Every row comes from one small tree of marks. Brackets hold a mark, then the marks that hang from it, in alphabetical order. Every link used is in the known rows. Which tree was each row made from?
Known rows:
{suliz {regar nogil {volifel bagub}}}: -.04,-.16,-.08,.14,-.06,.04,.08,-.02,.03,-.14,.05,.01,-.13,-.32,-.10,.11,-.19,-.04,-.07,-.10,.00,.00,-.14,.13,-.29
{sopus {nogil {regar mugu rimo {volifel bagub}}}}: -.20,.11,.22,.20,.06,-.10,-.11,-.25,.13,.12,.00,.02,-.18,.24,-.04,.00,-.23,-.01,.06,-.25,-.25,-.02,-.22,.15,-.10
{mozira {bagub komo volifel}}: .28,-.11,.10,.18,.05,-.09,.04,.08,-.02,-.24,-.19,.29,.17,-.25,-.23,-.01,.03,.05,-.06,.07,.15,.23,.03,.09,-.21
{volifel bagub regar}: -.06,-.01,.27,.12,-.05,-.09,.03,.01,-.07,-.14,.04,.17,.01,-.22,-.14,.26,.01,.18,-.20,.16,.14,.12,-.22,.02,-.39
{volifel regar}: -.04,.04,.05,.14,-.07,-.11,.06,.02,-.12,-.09,-.04,.07,.14,-.19,-.22,.19,.11,.18,-.07,.06,.17,.05,-.30,.09,-.41
{zomor {regar mugu nogil volifel}}: -.10,-.15,-.11,.03,-.07,-.11,.11,-.17,.14,.12,-.07,-.15,-.07,.03,-.06,.01,-.02,-.02,.12,-.31,-.10,-.26,-.16,.07,-.20
{bagub komo {volifel {regar mugu rimo}}}: -.04,.07,.07,.33,-.01,-.31,.04,-.07,-.09,.09,-.21,.17,.11,.19,-.21,.21,.17,.16,.04,-.20,-.11,-.02,.11,-.03,.02
{regar rimo volifel}: -.04,-.09,-.03,.22,-.10,-.19,-.05,.08,-.14,.00,-.08,.07,.05,.05,-.21,.06,-.06,-.06,.08,-.13,.16,-.12,-.11,.21,-.05
{mugu regar}: .05,-.06,.03,.16,-.08,-.14,.01,.00,-.08,-.07,.01,.04,.15,-.34,-.23,-.04,.15,.15,-.05,-.10,.27,.03,-.36,.12,-.39
{pamufa {sopus {nogil {regar mugu rimo volifel}}}}: -.17,.10,.01,.23,.00,-.14,-.04,-.25,.12,.28,-.02,-.26,.13,.24,-.16,-.03,-.08,-.04,.08,-.26,-.24,.04,-.38,.16,-.15
{nefer {regar mugu nogil volifel}}: -.09,-.06,-.19,.11,-.10,-.08,.12,-.17,.06,.22,-.03,-.11,.02,-.02,-.05,.00,-.06,.00,.27,-.41,-.10,-.21,-.11,.08,-.17
{mugu {regar rimo}}: .00,.00,.10,.26,-.15,-.20,-.10,-.01,-.11,-.02,.05,.09,.17,-.08,-.25,-.08,.14,.11,-.05,-.23,.20,-.06,-.24,.13,-.23
{regar mugu nogil rimo volifel}: -.14,-.16,-.02,.19,-.14,-.15,.01,-.08,.02,.23,-.04,-.03,.11,.22,-.10,.03,-.13,-.14,.23,-.33,-.04,-.31,-.09,.16,.04
{redil {regar mugu nogil rimo volifel}}: -.07,-.11,.04,.23,-.10,-.16,.06,-.19,.01,.11,.00,-.02,.09,.18,-.10,.06,-.12,-.09,.21,-.47,-.17,-.33,.01,.23,-.03
{nogil {regar rimo volifel}}: -.09,.17,-.02,.25,.01,-.10,-.13,-.06,-.07,.03,-.06,.09,-.08,.04,-.25,.02,-.04,-.02,.03,-.22,.04,-.05,-.10,.19,-.18
{dugegif {bagub komo {volifel {regar nogil rimo}}}}: .04,-.05,.08,.21,-.13,-.21,-.04,-.11,.04,-.17,.00,.38,-.04,-.10,-.19,.16,-.01,.03,-.10,-.27,-.07,-.04,.20,-.13,-.04
{zomor {regar rimo}}: .02,.04,.11,.21,-.13,-.16,-.03,-.03,-.07,-.06,-.07,.04,.14,.08,-.22,-.03,.12,.11,-.08,-.16,.10,-.12,-.23,.08,-.33
{nefer {regar mugu nogil rimo {volifel {bagub komo}}}}: -.12,-.01,.07,.21,-.14,-.13,.03,-.14,.15,.12,-.02,.08,-.06,.18,.02,.04,-.02,-.01,.16,-.50,-.28,-.23,.29,-.04,.05
{volifel bagub}: .03,-.16,.28,.18,-.02,-.03,.08,.07,-.07,-.09,-.04,.15,.12,-.25,-.13,.14,-.10,.06,-.13,.14,.25,.11,-.30,.09,-.38
{dugegif {bagub volifel} regar}: .10,-.14,.07,.24,.08,-.21,.04,-.07,-.08,-.09,-.01,.26,-.19,-.36,-.20,.15,-.19,.13,-.21,-.07,.19,.09,-.26,-.12,-.24
{mugu {regar nogil rimo}}: -.01,-.06,.03,.15,-.26,-.12,-.07,-.11,.01,.00,.13,.05,.20,-.09,-.20,-.10,.11,.03,-.02,-.40,.11,-.19,-.20,.10,-.20
{pamufa {sopus {nogil regar}}}: .04,.10,.03,.11,-.02,.02,.06,-.20,.09,.04,-.04,-.23,.30,-.20,-.23,-.04,.05,.06,-.11,-.05,.01,.25,-.64,.13,-.58
{zomor {regar mugu}}: -.03,-.02,.13,.18,.01,-.12,.13,-.08,.00,.11,-.15,-.06,.13,.02,-.14,.03,.08,.13,.03,-.08,.03,-.08,-.36,.04,-.40

Write each row's tree:
-.05,-.13,.04,.10,-.20,-.14,-.09,-.04,.15,-.18,.10,.17,-.10,-.12,-.09,-.03,.07,-.01,-.06,-.43,-.03,-.15,.23,.03,.03 => {mugu {regar nogil rimo {volifel {bagub komo}}}}
.04,-.11,-.12,.05,-.12,-.11,.10,-.16,-.05,-.05,-.03,.10,.08,-.24,-.24,.19,.05,.09,-.06,-.15,.10,.00,-.13,.03,-.23 => {bagub {volifel {regar nogil}}}
-.11,-.17,.07,.08,-.20,-.13,-.13,-.10,.08,-.08,.21,.12,-.13,-.11,-.11,-.02,-.07,-.03,-.07,-.36,.05,-.16,.04,.11,-.01 => {mugu {regar nogil rimo {volifel bagub}}}
-.06,-.12,-.15,.09,-.23,-.17,-.11,-.09,.03,-.02,.13,.02,-.01,-.08,-.18,-.09,.04,-.04,.05,-.46,.09,-.24,-.04,.16,-.02 => {mugu {regar nogil rimo volifel}}
-.15,.22,.23,.37,.04,-.11,-.07,-.14,-.03,.25,-.10,.06,.14,.19,-.20,.03,.00,.05,.08,-.19,-.06,-.05,-.28,.10,-.30 => {nogil {regar mugu rimo}}
-.17,-.07,.07,.15,-.10,-.16,.03,-.10,.19,.09,.01,.09,-.14,.15,.06,.15,-.07,.04,-.03,-.44,-.25,-.26,.17,-.11,.09 => {dugegif {regar mugu nogil rimo {volifel {bagub komo}}}}
-.12,-.17,.15,.18,-.11,-.12,.02,-.03,.14,.07,-.06,.12,.01,.17,.01,.12,-.10,-.11,.11,-.29,-.17,-.22,.19,.03,.09 => {regar mugu nogil rimo {volifel {bagub komo}}}
-.20,.17,.06,.32,.06,-.16,-.08,-.12,-.03,.24,-.09,.04,-.06,.23,-.18,.04,-.08,-.02,.14,-.25,-.11,-.11,-.12,.16,-.11 => {nogil {regar mugu rimo volifel}}
-.17,.03,.30,.20,-.16,-.12,.03,-.11,.14,.03,.00,.17,.12,.18,-.02,.21,.07,.10,-.03,-.21,-.23,-.15,.12,-.09,-.10 => {volifel {bagub komo} {regar mugu nogil rimo}}
-.14,-.02,.07,.09,-.11,-.07,.12,-.14,.04,.14,.00,-.03,.20,-.03,-.09,.17,.04,.10,.08,-.14,-.04,-.14,-.28,.04,-.31 => {volifel {regar mugu nogil}}
-.24,.11,.28,.32,.09,-.12,-.12,-.13,.03,.18,-.01,.13,-.19,.19,-.12,.11,-.19,-.01,.01,-.16,-.14,-.04,-.04,.09,-.09 => {nogil {regar mugu rimo {volifel bagub}}}
-.10,-.13,-.01,.14,-.14,-.18,-.09,-.07,.08,-.03,.17,.18,-.23,-.07,-.07,.06,-.25,-.04,-.08,-.37,-.01,-.25,-.07,-.04,-.04 => {dugegif bagub {regar nogil rimo volifel}}
-.04,-.17,.07,.10,-.02,-.15,-.04,.02,-.03,-.14,.10,.10,-.20,-.33,-.14,.04,-.04,.07,-.12,-.08,.20,.06,-.12,.11,-.18 => {mugu {regar {volifel bagub}}}
-.07,-.22,.11,.11,-.17,-.07,-.06,-.03,.04,-.04,.08,.13,-.03,.02,-.10,.08,-.20,-.12,-.03,-.20,.06,-.18,.02,.13,-.04 => {regar nogil rimo {volifel bagub}}
-.14,.05,-.04,.32,-.06,-.24,-.02,-.09,-.08,.24,-.07,-.03,.02,.25,-.13,.00,-.03,.04,.26,-.35,-.09,-.18,-.05,.13,-.04 => {nefer {regar mugu rimo volifel}}
-.06,-.04,.16,.27,-.07,-.27,-.01,-.18,.09,.04,-.04,.32,-.02,.08,-.13,.18,-.06,.03,.01,-.29,-.21,-.10,.17,-.15,.04 => {dugegif {bagub komo {volifel {regar mugu nogil rimo}}}}
-.13,-.02,.23,.10,-.09,-.06,.14,-.09,.16,-.02,-.03,.12,.10,-.07,.01,.25,.09,.14,-.04,-.11,-.15,-.04,.01,-.11,-.26 => {volifel {bagub komo} {regar mugu nogil}}
-.06,.09,.29,.24,-.12,-.17,-.03,.06,-.03,-.19,-.03,.27,.07,.01,-.14,.23,.15,.19,-.18,-.03,-.01,.05,.09,-.03,-.21 => {volifel {bagub komo} {regar rimo}}
.11,.02,-.08,.16,-.01,-.20,.12,-.01,-.11,-.17,-.21,.19,.07,-.25,-.26,.22,.20,.20,-.07,-.04,.10,.13,.02,-.01,-.22 => {bagub komo {volifel regar}}
-.03,-.14,-.07,-.01,-.10,-.05,.10,-.03,.16,-.17,-.01,.10,-.20,-.26,.01,.17,-.03,.07,-.15,-.29,-.04,-.12,.07,-.10,-.14 => {dugegif {regar nogil {volifel {bagub komo}}}}
-.01,-.10,.13,.23,-.07,-.17,-.03,.13,-.03,-.17,-.12,.21,-.05,.00,-.11,.12,-.03,-.02,-.04,-.10,.05,-.02,.16,.09,-.01 => {regar rimo {volifel {bagub komo}}}
-.09,-.07,.04,.22,.12,-.25,.07,.02,.06,-.01,-.08,.16,-.25,-.15,.00,.15,-.13,.08,-.01,-.19,-.08,-.06,-.04,-.14,-.09 => {dugegif {bagub komo} {regar mugu volifel}}
.00,-.10,.11,.31,-.04,-.26,.02,-.19,.12,.10,-.04,.26,-.08,.04,-.07,.11,-.11,.04,-.06,-.45,-.18,-.17,.08,-.23,.05 => {dugegif {bagub komo volifel} {regar mugu nogil rimo}}
-.07,-.23,.09,.09,-.03,-.05,.14,-.02,.16,.01,-.12,.07,-.01,-.08,.03,.15,-.10,-.07,.10,-.19,-.09,-.13,.08,.02,-.06 => {regar mugu nogil {volifel {bagub komo}}}
-.03,-.01,.02,.26,-.03,-.27,-.07,.07,.01,-.17,-.01,.27,-.26,-.08,-.09,.10,-.08,.06,-.10,-.27,-.01,-.10,.09,-.09,-.02 => {dugegif {bagub komo} {regar rimo volifel}}
-.02,-.17,-.21,-.01,-.15,-.11,.01,-.09,.04,-.06,.10,-.03,-.04,-.33,-.16,-.07,.04,.00,.05,-.34,.15,-.14,-.16,.14,-.19 => {mugu {regar nogil volifel}}
-.14,-.01,.10,.32,.03,-.32,-.04,.01,.05,.05,-.04,.20,-.23,.11,-.03,.13,-.12,.06,.00,-.31,-.15,-.15,.07,-.11,.05 => {dugegif {bagub komo} {regar mugu rimo volifel}}
-.18,-.07,.27,.09,-.08,-.04,.10,-.15,.10,.09,.08,.08,.07,-.06,-.03,.25,-.05,.10,-.05,-.05,-.08,-.06,-.21,-.03,-.30 => {volifel bagub {regar mugu nogil}}
.01,.02,.00,.24,.06,-.25,.16,-.07,-.06,.03,-.26,.13,.09,-.06,-.20,.24,.17,.19,.04,-.07,-.03,.08,.00,-.05,-.13 => {bagub komo {volifel {regar mugu}}}
-.07,-.21,.19,.12,.00,-.06,.15,-.19,.10,.00,.02,.02,-.07,-.09,.00,.17,-.23,-.06,.07,-.26,-.12,-.16,-.02,.14,-.17 => {redil {regar mugu nogil {volifel bagub}}}
.09,-.09,.01,.11,-.06,-.16,.06,-.10,.05,-.22,-.04,.33,-.07,-.35,-.16,.19,-.01,.06,-.11,-.14,.00,.05,.08,-.14,-.20 => {dugegif {bagub komo {volifel {regar nogil}}}}
